Each row comes from the steps of one walk. Every step used is in the known rows, and no mark comes twice. Write the walk behind each row, first mark first.
Known rows:
bopupu/rigob/tabida/kubirum: [ 2.31 -2.99 -1.48 -3.73 -3.72  0.05  1.07 -1.88 -1.13 -2.04 -2.52  3.38
 -3.24 -1.43 -0.01  2.40  1.01 -1.68 -0.55  2.55  1.69  1.06  1.24  1.99]
rorig/bopupu/pufatef: [-0.84  1.44  0.02  1.26 -3.24  1.54  3.09 -0.65  0.17  0.28  0.61  0.53
  2.84  0.90 -3.40  1.02 -2.47 -3.35 -1.92  0.94 -0.43  2.74  0.30  2.39]
teve/dapo: [ 1.21 -0.44 -0.30 -1.57 -1.31 -0.68  2.84  0.82 -0.65  1.35  1.44  1.29
 -1.57 -1.30 -0.03 -2.11 -0.66  0.06  1.66  2.67 -0.24  0.34 -0.38 -1.11]
bopupu/rolaf: [-1.73  0.06 -0.51  0.47 -2.37 -0.18 -0.24  0.70 -1.64 -2.41 -0.38 -0.23
 -1.85  2.28 -0.77  1.57 -1.50 -1.57 -0.32  0.44  0.99  2.67 -0.40  1.30]
zusip/bopupu/rigob/tabida/kubirum/dapo/teve: [-0.55 -2.07 -2.67 -7.34 -2.83 -3.18  1.19 -0.67 -1.16 -2.49  0.60  3.74
  0.15 -0.75 -1.59  2.90  1.96 -2.44 -3.89  0.67  0.19  1.73  5.36  4.39]
zusip/bopupu/rigob/tabida/kubirum/dapo: [ 0.10 -2.17 -1.18 -5.47 -3.77 -1.25  1.78 -2.73  0.68 -2.30  0.49  4.24
 -1.10 -1.62 -2.12  3.31  2.68 -3.09 -0.40  1.02  0.04  1.09  4.86  2.21]
teve/liru: [ 0.46  0.01 -0.97 -0.46  0.87 -1.69  2.99  0.54  0.67  1.85  1.62  0.34
 -2.37  0.62  1.09 -0.55  0.45 -0.57  1.10  1.05 -1.13 -1.38 -0.55  0.10]
rorig/bopupu: [-0.83  1.25  0.49 -0.45 -1.94  0.69  2.10 -0.74 -0.53  2.78  0.33 -0.10
  2.43 -0.49 -0.52 -0.27 -1.33 -1.84 -0.36  1.60 -0.89  1.12  0.77  0.08]
teve/dapo/kubirum/tabida/rigob/bopupu: [ 2.32 -0.74  0.46 -5.12  1.54 -1.14  4.55  1.34 -1.82  1.43  0.20  2.79
 -1.11  0.30 -1.02  3.92  4.42 -0.39  1.60  2.08  3.45  2.58  4.19  1.60]
rigob/tabida/kubirum/dapo/teve/liru/zusip: [-0.36 -2.63 -1.45 -5.91  1.43 -3.22  3.90 -1.66 -0.66  0.73 -0.06  2.86
  0.05 -1.36 -0.32 -2.01  0.83  0.15 -0.89  2.02 -2.17 -2.53  0.90  4.29]
teve/liru/zusip/bopupu/rolaf: [-3.17  0.75 -0.62 -1.58 -0.80 -2.81  0.78 -1.57  0.19  0.17  1.30 -0.28
 -3.62  2.10 -1.30  2.29 -2.61 -3.55 -0.78 -0.05 -2.39 -0.30 -2.38  1.72]
kubirum/dapo/teve/liru/zusip: [-2.37 -1.16 -1.15 -3.82  2.89 -3.08  1.31  0.60  0.29  1.17  2.35  1.02
  2.24 -0.10 -0.73 -3.52  0.11  1.33 -0.75 -0.87 -2.91 -1.57 -0.78  3.38]
zusip/bopupu/rigob/tabida/kubirum/dapo/teve/liru: [-0.03 -2.11 -3.54 -7.82 -2.11 -4.99  4.05 -0.19 -0.30 -0.76  2.42  3.93
 -2.12 -0.18 -0.25  2.29  2.01 -3.19 -2.40  1.82 -1.04  0.43  5.07  4.49]
kubirum/tabida/rigob: [ 0.73 -0.03  1.90 -1.76  0.41  0.12  1.07  0.21  0.24 -1.72 -0.45  0.84
 -2.39  0.87 -0.56  1.35  1.90 -0.20  3.15 -1.87  2.02  2.93  4.11  3.06]
kubirum/dapo/teve/liru: [-1.39 -0.43 -1.90 -3.30  1.78 -3.68  3.14  2.34 -0.09  0.94  3.38  1.19
  1.32  1.06  0.21 -2.45  1.16  0.53 -0.64 -0.06 -1.83 -0.49  2.08  2.79]
zusip/bopupu/rolaf: [-2.62  1.38 -0.85 -0.52 -2.61 -1.54 -0.16 -0.37 -0.92 -2.18  1.09 -0.62
 -2.12  2.70 -1.53  4.08 -2.00 -3.52 -1.84 -0.27 -0.10  2.21  0.96  1.07]
liru/zusip/bopupu/rigob/tabida/kubirum/dapo/teve: [-1.62 -2.90 -1.94 -7.85 -1.70 -2.73 -0.67 -2.51 -0.76 -2.13 -0.49  3.77
  1.21 -2.01 -2.37  1.74  0.68 -1.78 -3.66 -0.09 -1.10  0.20  2.45  5.09]
tabida/rigob/bopupu: [ 3.02  0.48  0.27 -2.84 -0.01 -1.50  2.03 -1.01 -1.34  0.78 -2.16  1.24
 -0.31  0.40 -2.80  4.81  2.33 -3.14  1.21 -0.66  2.46  0.39  1.10  1.67]
liru/zusip/bopupu/rorig: [-2.60  0.02  1.87 -2.01 -1.47 -1.54 -2.93 -1.05  0.25 -0.29 -1.29 -0.64
 -1.08 -1.05 -4.52  0.19 -2.44 -0.83 -2.48 -1.58 -1.59  0.92 -3.20  2.40]
teve/dapo/kubirum: [ 0.63 -1.69 -1.39 -1.95  0.59 -0.93  1.38  1.91 -1.88  1.29  1.60  1.30
  0.50 -2.11  1.42  0.42 -0.06  1.89 -1.13  3.67  0.46  0.45 -0.37 -1.78]
tabida/kubirum/dapo/teve/liru: [-0.16 -2.08 -2.55 -3.74  0.30 -5.02  3.92  1.81  0.36 -0.73  1.83  1.40
 -0.61  0.09  1.47 -3.19  1.23  1.97  0.33  1.96 -1.50 -0.81  4.09  2.86]
liru/zusip/bopupu: [-1.88  0.62  0.88 -1.47  0.96 -0.81 -2.02 -2.87  0.95  0.81  0.09 -0.44
  0.66 -1.00 -1.75  1.07 -1.43 -1.16 -1.63 -1.66 -2.25 -1.74 -1.35  0.31]
kubirum/dapo/teve: [-1.79 -0.41 -1.07 -2.61  0.93 -1.83  0.45  2.10 -0.75 -1.00  1.91  0.70
  3.70  0.49 -1.01 -1.88  0.90  1.24 -1.78 -1.05 -0.41  0.96  2.53  2.34]

Which walk is each row?
[ 0.29 -2.17 -0.64 -4.82 -5.54  0.90  4.10 -2.82 -0.54 -0.02 -0.36  4.61
  1.45 -2.32 -1.72  0.69  1.84 -3.02  0.64  3.62  0.02  2.61  3.76  2.52] : rorig/bopupu/rigob/tabida/kubirum/dapo
[-2.00 -2.80 -2.75 -6.68 -1.13 -5.79  0.35 -0.29  1.21 -1.25  1.83  2.91
 -0.86 -1.42 -0.67 -1.40  0.12 -0.41 -1.76 -0.26 -2.96 -0.74  2.36  4.25] : tabida/kubirum/dapo/teve/liru/zusip/bopupu/rigob
[-2.19 -0.61 -2.39 -7.91  0.66 -3.19  1.61 -1.26 -0.58  1.21  2.81  3.68
  0.73 -0.26 -2.74  1.76  0.80 -3.86 -3.50 -1.12 -2.24 -0.54  0.41  5.01] : kubirum/dapo/teve/liru/zusip/bopupu/rigob/tabida
[ 0.43 -3.52 -2.54 -6.49 -2.69 -1.98  1.41  0.28 -1.88 -2.87 -0.74  4.16
  0.49 -1.11 -0.85  0.26  2.10 -0.49 -2.29  1.49  1.10  1.99  3.97  4.69] : bopupu/rigob/tabida/kubirum/dapo/teve
[-0.64 -0.12 -0.72 -1.99 -4.47  0.57  0.46 -0.27 -0.57  1.40  0.29  1.57
  1.45 -0.93 -0.96  0.34 -1.09 -2.66 -0.38  1.25 -0.16  3.04  0.52  1.07] : rorig/bopupu/rigob
[-0.42 -2.12 -2.17 -6.88 -4.65 -1.37  3.62 -0.67 -2.38 -0.24 -0.21  4.13
  2.85 -1.68 -1.57  0.25  0.72 -2.36 -2.47  3.15  0.10  3.23  4.88  4.56] : rorig/bopupu/rigob/tabida/kubirum/dapo/teve
[-0.50 -1.27  0.18 -2.28  1.74  0.32  2.34  2.51 -0.39  1.01  2.22  1.50
 -0.61 -0.30  1.83 -0.95  2.19  2.95  0.49  2.68  0.78  2.08  3.04 -0.20] : teve/dapo/kubirum/tabida
[-0.18 -2.28  0.02 -1.13 -1.60 -1.43  1.69 -0.83  1.14 -2.04  0.01  1.51
  0.35 -1.34 -0.03 -2.44  2.04  1.72  2.25  1.27 -0.75 -0.33  3.71  0.57] : tabida/kubirum/dapo
[-1.26 -1.37 -1.51 -6.80  1.46 -4.30  3.50 -2.50 -0.06  1.26  1.09  2.44
 -0.22 -1.02 -1.07  0.39  0.55 -1.62 -2.52  1.15 -3.30 -2.68  2.37  4.08] : rigob/tabida/kubirum/dapo/teve/liru/zusip/bopupu
[ 0.73 -2.11 -2.51 -5.30  0.32 -3.58  6.02  0.02 -1.01  0.38  1.36  2.70
 -0.84 -0.06  0.69 -0.66  2.10 -0.41 -0.86  2.70 -1.04 -1.16  3.81  3.65] : rigob/tabida/kubirum/dapo/teve/liru
[ 0.16 -1.23  0.80 -2.21  2.38 -0.32 -0.17  1.22 -1.10 -1.90 -0.13  0.89
 -0.50  0.14  1.22  3.89  2.92  2.03  0.31 -1.00  2.67  3.02  4.18  2.46] : dapo/kubirum/tabida/rigob
[ 0.25 -1.78 -1.49 -4.86 -0.17 -1.94  2.98 -0.41 -1.72 -1.32 -0.57  2.42
  1.43 -0.64 -0.52 -0.07  1.82  0.43 -1.96  1.77  0.32  0.42  4.32  3.61] : rigob/tabida/kubirum/dapo/teve
[ 0.18 -2.21 -3.16 -7.55 -1.09 -4.51  1.37 -1.99 -0.97  0.34 -0.53  2.89
 -3.40 -1.03  0.02  2.67 -0.85 -2.96 -4.32  1.43 -1.60 -1.30  0.37  4.80] : dapo/teve/liru/zusip/bopupu/rigob/tabida/kubirum
[ 1.36 -1.74 -1.01 -4.10 -5.65  0.72  3.06 -2.70 -1.37  0.86 -2.11  3.28
 -0.73 -2.02 -0.34  2.11 -0.22 -3.81 -0.98  4.33  0.72  2.36  2.03  2.01] : rorig/bopupu/rigob/tabida/kubirum
[ 2.07 -1.59 -0.55 -2.09 -1.18 -0.03  2.75 -2.19 -0.58 -0.49 -2.16  1.63
 -2.25 -1.00  0.51  1.72  0.99 -0.81 -0.21  3.09  0.76 -0.60  1.61  1.08] : rigob/tabida/kubirum
[-0.69  0.02 -1.02 -2.46 -2.44 -1.41 -1.84 -0.28  0.61 -1.19  1.33  1.26
 -1.23 -0.15 -1.18  3.08  0.02 -2.72 -1.58 -1.23  0.01  1.10  1.18  0.93] : zusip/bopupu/rigob
[ 1.12 -3.56 -0.81 -4.34 -3.38  0.20  1.91 -1.89 -0.08 -2.60 -0.88  4.50
 -0.88 -1.87 -1.25  0.72  3.15 -1.17  1.05  1.67  1.02  1.42  3.10  2.47] : bopupu/rigob/tabida/kubirum/dapo
[ 0.29 -0.01 -0.66 -3.60 -4.11  1.92  2.50 -1.90 -2.07  2.33 -0.37  3.12
  1.21 -0.99 -1.93  2.79 -0.55 -4.79 -1.69  2.18  0.69  2.83  0.08  2.05] : rorig/bopupu/rigob/tabida
[-0.07 -4.11 -2.66 -7.49 -0.86 -3.37  2.39 -1.20 -0.91 -0.67 -0.25  4.45
 -1.05 -1.73 -0.90 -1.31  1.31 -0.49 -1.38  1.60 -1.22 -0.63  0.38  5.35] : bopupu/rigob/tabida/kubirum/dapo/teve/liru/zusip
[-0.54 -2.92 -1.01 -6.37 -2.01 -2.61  2.55 -4.08  1.57 -0.15  0.78  4.59
 -2.64 -1.97 -1.75  1.52  2.08 -2.98  0.53  0.86 -2.32 -1.71  1.20  3.12] : teve/liru/zusip/bopupu/rigob/tabida/kubirum/dapo
